Each row comes from the steps of one path. Every step used is in the known rows, and no mark comes twice. Write the path behind each row, first mark first.
In the rows, 128 means zero.
Known rows
gamas-molub: [130 145 129 108 143  94 120 151 147 128 129 144 142 159 169 127 145 144
 122 168 163 108 124]
venaz-sidis: [133 149 155 124 135 147 146 155 129 134 140 124 126 148  87  75 129 111
 144 180 118 168  99]
venaz-kolad-sidis-dapeb: [119 146 128 134 132 147 161 110  98 149  30 121  97 131 112  70 145 129
 179 135 105 140 122]
gamas-venaz-kolad: [104 150  96 150 159 152 158 169 101 140 110 135 144 214  99 104 167 130
 104  83 149 115 137]
gikol-dapeb-gamas: [ 85  85 124 147 116 124 145 161 113  83 100  78 116 104 161 133 149 112
 136 149 164 160 124]
gamas-venaz: [120 134 113 155 155 105 145 166 110 141 124 143 125 162 129 172 121 121
 126  90 172  88 157]
kolad-venaz: [121 150  68 141 130 118 152 134 149 157  78 144 148 160 128 122 114  85
 154 124 101 133 139]
kolad-sidis: [139 130 133 104 110 105 149 130 156 131  79 121 102 110 141 124 122 141
 163 158  91 147 151]
dapeb-sidis: [138 110 137 106  79 125 137 149 141 124  99  99 101 100 122 138 156  88
 140 153 130 128  98]
gamas-venaz-sidis-molub: [121 145 132 117 152  98 124 141  88 154 102 172 138 147 122 106 148  86
 173 175 145 102 115]
gikol-dapeb-gamas-molub: [100 115 127 121 135  93 135 176 135  96 109 110 135 144 190 131 159 134
 128 183 189 129 121]
venaz-kolad: [112 145 105 130 138 164 147 141 114 132 111 124 144 190  96  77 173 134
 104 109 119 141 118]
gikol-dapeb-gamas-venaz-kolad-sidis-molub: [101 121  99 111 133  90 137 136  92 137  39 148 121 140 153 108 171 108
 185 161 128 107 137]
kolad-sidis-molub: [129 125 121  90 123  80 115 102 115 148  61 162 120 102 158 120 146 111
 189 180 103 106 136]
venaz-gamas: [101 139 141 135 148 112 146 116 194 136 125 138 153 173 132 109 172  81
 100 159 139 165  98]
gikol-dapeb-sidis-kolad-venaz-gamas-molub: [113 165  99 126 132  79 151 168 174 151  79 140 149 208 168  93 186  83
 138 182 174 132  95]
venaz-gamas-dapeb: [115 153 115 175 160  97 157 145 177 120  91 114 118 173 104  98 150  99
 135  99 165 152  91]
gikol-dapeb: [113 115  87 173 123 136 118 148  89 119  96 111 105 146 130 108 143 139
 163 101 162 117 128]
venaz-sidis-dapeb-gikol: [ 78 152 141 102 111 150 179 107 119 130  81 100  92  98  90  76 129  76
 139 144 139 182  96]
kolad-venaz-sidis-dapeb-gikol: [ 76 161 120 106 112 147 185 108 125 138  63 104 100 107  90  74 125  60
 148 142 127 183 100]
gikol-dapeb-sidis: [128 101 108 139  79 135 128 163 116 115  78  88  83 116 123 125 166  95
 165 137 154 119 100]

Write each row's path
[117 149 123 143 144 141 167 121  91 152  29 126  96 144 112  85 144 126
 178 124 122 129 132]	gamas-venaz-kolad-sidis-dapeb
[116 174  86 183 152  90 178 154 167 143  63 119 128 191 103  79 145  79
 153  93 154 155  93]	sidis-kolad-venaz-gamas-dapeb
[144 124 121 139  96 113 148 166 143 115  75  84  82 111 105 128 149  93
 157 118 152 127  90]	gamas-dapeb-sidis
[121 157 149 159 157 148 158 138  75 154  76 133 107 145  90  83 126 102
 174 143 153 129 107]	gamas-venaz-sidis-dapeb
[ 85 135 110 151 158 152 175 169  91 128  88 115 140 190 109 106 171 115
 108 101 158 131 130]	sidis-dapeb-gamas-venaz-kolad
[ 85 146 105 120 116 118 172 130 151 106  93  85  89 106  99 110 124  96
 122  85 155 167 110]	gamas-dapeb-gikol
[106 125 113  95 134  87 141 128 106 141  52 152 129 133 154 115 167 104
 171 172 116 111 138]	dapeb-gamas-venaz-kolad-sidis-molub
[110 139 158 138 149 127 173 192 119 123 136 118 126 154 103 114 130  95
 132 173 156 160 116]	dapeb-gamas-venaz-sidis
[121 163 128 155 142 152 164 125  96 162  54 133 117 144  89  59 122  80
 187 158 115 150  98]	kolad-venaz-sidis-dapeb
[136 167  69 146  93 107 181 166 120 165  48 119 117 157 115  93 126  70
 181 110 116 136 113]	gamas-dapeb-sidis-kolad-venaz
[139 139 120 134  68 126 154 171  63 146  84  95  85 127 122  86 160 110
 172 121 152 125  99]	gikol-dapeb-sidis-kolad
[ 94 100 162 119 119 117 173 130 124 102  59  89 105  74 157 126 136 102
 155 179 128 175 123]	kolad-sidis-dapeb-gamas
[141 175 153 122 107 138 168 164  71 158 125 123 113 149  99  53 134 122
 155 154 127 158  98]	venaz-sidis-kolad
[130 167 113 131 135 138 165 159 143 154 104 135 144 169  88  67 119  82
 161 177  99 172 105]	kolad-venaz-sidis
[137 176 147 136 119 125 173 184  63 165 126 130 113 167  99  73 130 118
 154 135 150 138 110]	gamas-venaz-sidis-kolad
[ 87 119 151 133 131 135 180 144 116 114  72  96 125 103 131 101 132  72
 151 189 131 185 103]	kolad-venaz-sidis-dapeb-gamas
[ 69 159  91 127 124 107 188 126 193 118  72  94 108 140 102  96 140  60
 119  99 152 185  99]	kolad-venaz-gamas-dapeb-gikol
[ 90 103 112 169 146 105 159 190  98 109 108 111 118 145 154 174 135 110
 132 106 196 112 153]	gikol-dapeb-gamas-venaz
[100 159  91 151 118 103 174 145 175 163  64 131 143 196 129  79 179  45
 143 151 137 164  91]	gikol-dapeb-sidis-kolad-venaz-gamas
[ 82 144 130  92 101 129 179  94 133 127  53  98  79  77 116 100 125  92
 148 131 123 173 120]	kolad-sidis-dapeb-gikol
[149 153 130 135  79 113 168 175  83 143  83  94  84 124 109  89 148 106
 167 110 149 129  91]	gamas-dapeb-sidis-kolad
[ 70 154 111 122 125 110 180 121 184 109  90  91 100 127 100 100 143  72
 110 100 162 186  97]	venaz-gamas-dapeb-gikol
[131 158  62 145  85 118 169 165 106 167  48 122 119 160 125  90 135  74
 185 117 119 131 116]	gikol-dapeb-sidis-kolad-venaz
